What can hang from each mark:
farife: keso kupim
keso: farife fopub nove ruren
kete: komida
ruren: keso
kupim: farife kete nuba
nuba: kupim

Each row was made from one small tree. Brackets hold a mark, then the marks that hang from it, in alphabetical order. Every link used is in the known rows. Write each row's tree.
Known rows:
[farife [keso fopub ruren] [kupim nuba]]:  -8 -13 -69  15   2 -41 -29  51 -29   4  10   9  49  20  -6  35  -7  -5   2 -49 -32  -2 -31
[keso [farife kupim]]:   6 -12  31   9  -5  17  20 -28  46 -49   2  32   6 -15   2 -30   8   3  18   5  20 -12  14
[farife [keso ruren] [kupim nuba]]:  -3 -23 -57   8  -1 -32   4  27   3  -4   2   3  31  26 -14  18  -3   1 -11 -14 -13  -3 -40
[farife keso]: -14 -60  -6 -19 -22  -3  23  -8  10 -19   2  -4 -17  25  11   8  -3  -8  25  -3  25   1  12
[keso farife fopub ruren]:  10   1  17  11 -16 -25 -55  30 -36   4  33   0  19 -53  24  10   3  -2  17 -41   4  -2  44
[keso [farife kupim] fopub nove ruren]:  16  56  -2  34  -3 -16 -34  58 -52 -16  28  12  47 -67  16 -37   6 -23  -6 -53 -10  -9  37
[kupim farife nuba]:   1  -6  35 -20  11 -18  22  -1  37  26  -3 -16 -24  -5  -4  19  -4   4   3  24  -6   4 -21
[kupim farife [kete komida]]:  -2  22  34 -18   4  29  24 -52  45  44 -37 -38 -60  27 -16  17  -1  19   9  54   0   7 -26
[nuba kupim]:   4  -2  69  -2 -12  23  -1 -24  28 -22  22  25  -7  27  10  -4   2   1  -5  17  38  -9  31
[farife keso kupim]: -12 -34 -22  -2 -15   3  33  -9  33 -43  -7  17   5  38  -3  -7  -1 -13  26  -7  16  -4  -7
[kete komida]:   0 -28  54 -10  -6  42  22 -35  27 -10  -6   5 -41  23   3 -12   2  -2  13  23  33   0  10
[nuba [kupim farife [kete komida]]]:   3  54  54 -12   1  40   0 -58  51  60 -20 -22 -44  57 -19  18   1  24 -18  59   0  -2 -23
[farife kupim]:   1  -5  34   9   0  17  33 -20  42 -49  -3  31  -4  14  -2 -24   1 -10  21   6  25  -5   5
[ruren keso]:  -1 -55  22 -15  -1  -1  19 -34  10 -54  18  22 -17 -15  15  -7  -3 -25  10  -6  34   9  40
[ruren [keso fopub nove]]:   0  -3   3  -2   2  -9  -8  24 -67 -37  31  16  10 -48  28 -26  -5 -47   1 -51   8  11  67
[keso farife]:   4 -36  47  -9 -14  11   8 -18  18 -24  11  12 -15 -28  16 -19   6   5  21   9  32  -5  34
[ruren [keso [farife kupim] nove]]:  10  -4   2   8   3   6  23  -5  -2 -69  19  32  25 -58  10 -67   7 -34 -13 -22  13  -4  44
[nuba [kupim kete]]:   1   8  51  -4  -3  29  -9 -42  21  -2   3  11 -21  33  -1   7   2  25 -13  43  26  -2  11
[farife keso [kupim [kete komida] nuba]]: -15 -27 -53  -8  15  31  32 -33  33  22 -45   2  -9  72 -31  15  -2  31 -11  38 -20   0 -71

Which tree is each row?
 -2  34 -53  25 -13 -30 -23  73 -62  -9  18   0  50  -9  10  -9  -4 -36   0 -67 -16  -2  13 -> [farife [keso fopub nove ruren] kupim]
 10  39  15  17  -6 -21 -36  75 -80   4  34 -12  19 -48  26 -10  -2 -31  -5 -48   5   4  47 -> [keso fopub nove ruren]
 -5  13 -36   8 -23 -34 -31  78 -90  17  28 -24  25 -21  25   4  -4 -32   0 -63  -6   4  36 -> [farife [keso fopub nove ruren]]
 -2 -10  -3   4  27  12  20 -21  30 -16 -26  18  -4  21 -21  -1  -1  29  -5  38  -7   1 -44 -> [farife [kupim kete nuba]]
 -2 -27  13 -16  21  37  12 -34  12  33 -29  -5 -43  32 -17  13   0  37 -13  54   3   7 -35 -> [kupim [kete komida] nuba]
-12 -12 -21  -7 -18 -10  -9  52 -65   4  20  -7  11  -6  24 -10  -5 -33  15 -48   1   3  37 -> [farife [keso fopub nove]]
 -3  52 -33   0 -18 -53 -27  78 -66  53  21 -52  21 -22  15  22  -6 -38   3 -57 -29   5  16 -> [kupim [farife [keso fopub nove ruren]]]
  1  13  18 -24  21  18  20 -39  37  65 -38 -34 -50  29 -24  28  -3  33 -12  62 -22   9 -56 -> [kupim farife [kete komida] nuba]
-10 -23 -36   2 -25 -37 -40  39 -48   9  23 -13  17   3  17  42  -6 -16  21 -53  -4   5  20 -> [farife [keso fopub ruren]]
  2  45  55 -10   2  11  -2 -44  44  40  -6 -18 -29  30  -9  28  -1  20 -11  50   3  -1  -8 -> [nuba [kupim farife kete]]
 -6  21  -4 -21 -16 -18  34  29  -7  18   2 -42 -16   0   9  -8  -3 -32   8  -9  -3   3   9 -> [kupim [farife [keso nove]]]
 -4  -8 -36 -18  -6 -54  -6  34   2  53   3 -45   4  11  -5  51  -6   2  -9  -1 -26   5 -38 -> [kupim [farife [keso ruren]] nuba]
  5 -10  -4   1  23  43  13 -46  44  14 -34  16 -12  22 -28  -9   8  46 -16  49 -12  -7 -50 -> [keso [farife [kupim [kete komida] nuba]]]
 -2   3  12 -20  21 -12  16 -19  27  46 -26 -28 -35   5 -15  34  -5  28  -3  49 -19   9 -42 -> [kupim farife kete nuba]
-12  22   2 -20 -15  -3  -3 -33  39  49 -11 -31 -19  65 -10  40  -3  17  -5  35  -9   0 -20 -> [nuba [kupim [farife keso] kete]]
 -2 -48   3  -7  -8 -11 -25 -16 -24 -32  32  28   9 -46  24  -2  -1 -20  22 -41   9   4  62 -> [ruren [keso farife fopub]]
  5 -17  -8   2  20  11  10 -30  33  -9 -22  22   2  -8 -17  -5   6  40  -8  36 -11  -6 -35 -> [keso [farife [kupim kete nuba]]]
  0   7  18   6  12  54  30 -56  44 -12 -40  11 -33  39 -21 -14   3  20   7  44  12   0 -32 -> [farife [kupim [kete komida]]]
  5 -16   2  -3  -3  -8 -22  22 -59 -28  38  19  16 -75  31 -35   1 -37  -3 -51   3   3  74 -> [ruren [keso farife fopub nove]]
 12   3 -24  16  20 -13 -20  -1  13  10 -10   6  22 -26 -19   9   7  39 -25  23 -19  -5 -38 -> [keso [farife [kupim kete nuba]] ruren]
 -1  34 -56  16  -4 -12   2  37 -34  -6 -14 -20  23   3  -8 -13   1  -6 -21  -6 -10   1 -15 -> [farife [keso nove ruren] [kupim kete]]
  0  -5   1   2  28  43  27 -42  38   6 -40  14 -19  42 -32  -5   2  35 -15  50  -9  -1 -59 -> [farife [kupim [kete komida] nuba]]
 20  29  -4  23  14 -16  -5  51 -22  -9  18   7  41 -60  -2 -41   9  -3 -40 -12  -9 -10  -2 -> [keso [farife [kupim nuba]] nove ruren]
 11  23   0  29  -8 -18 -44  24 -13 -16  22  20  38 -38   8   0   4  -8  17 -43  -4  -9  23 -> [keso [farife kupim] fopub ruren]
  4 -18 -17   2  10  11   8 -61  32 -50  -8  30   4 -23  -6 -20   5   9   0  14   4   1  10 -> [ruren [keso [farife [kupim kete]]]]
-13  29 -56  12  -1   0  -3  29 -47  -5 -14   1  20  13  -1 -10  -4 -13  10 -28 -22   3  -1 -> [farife [keso fopub nove] [kupim kete]]
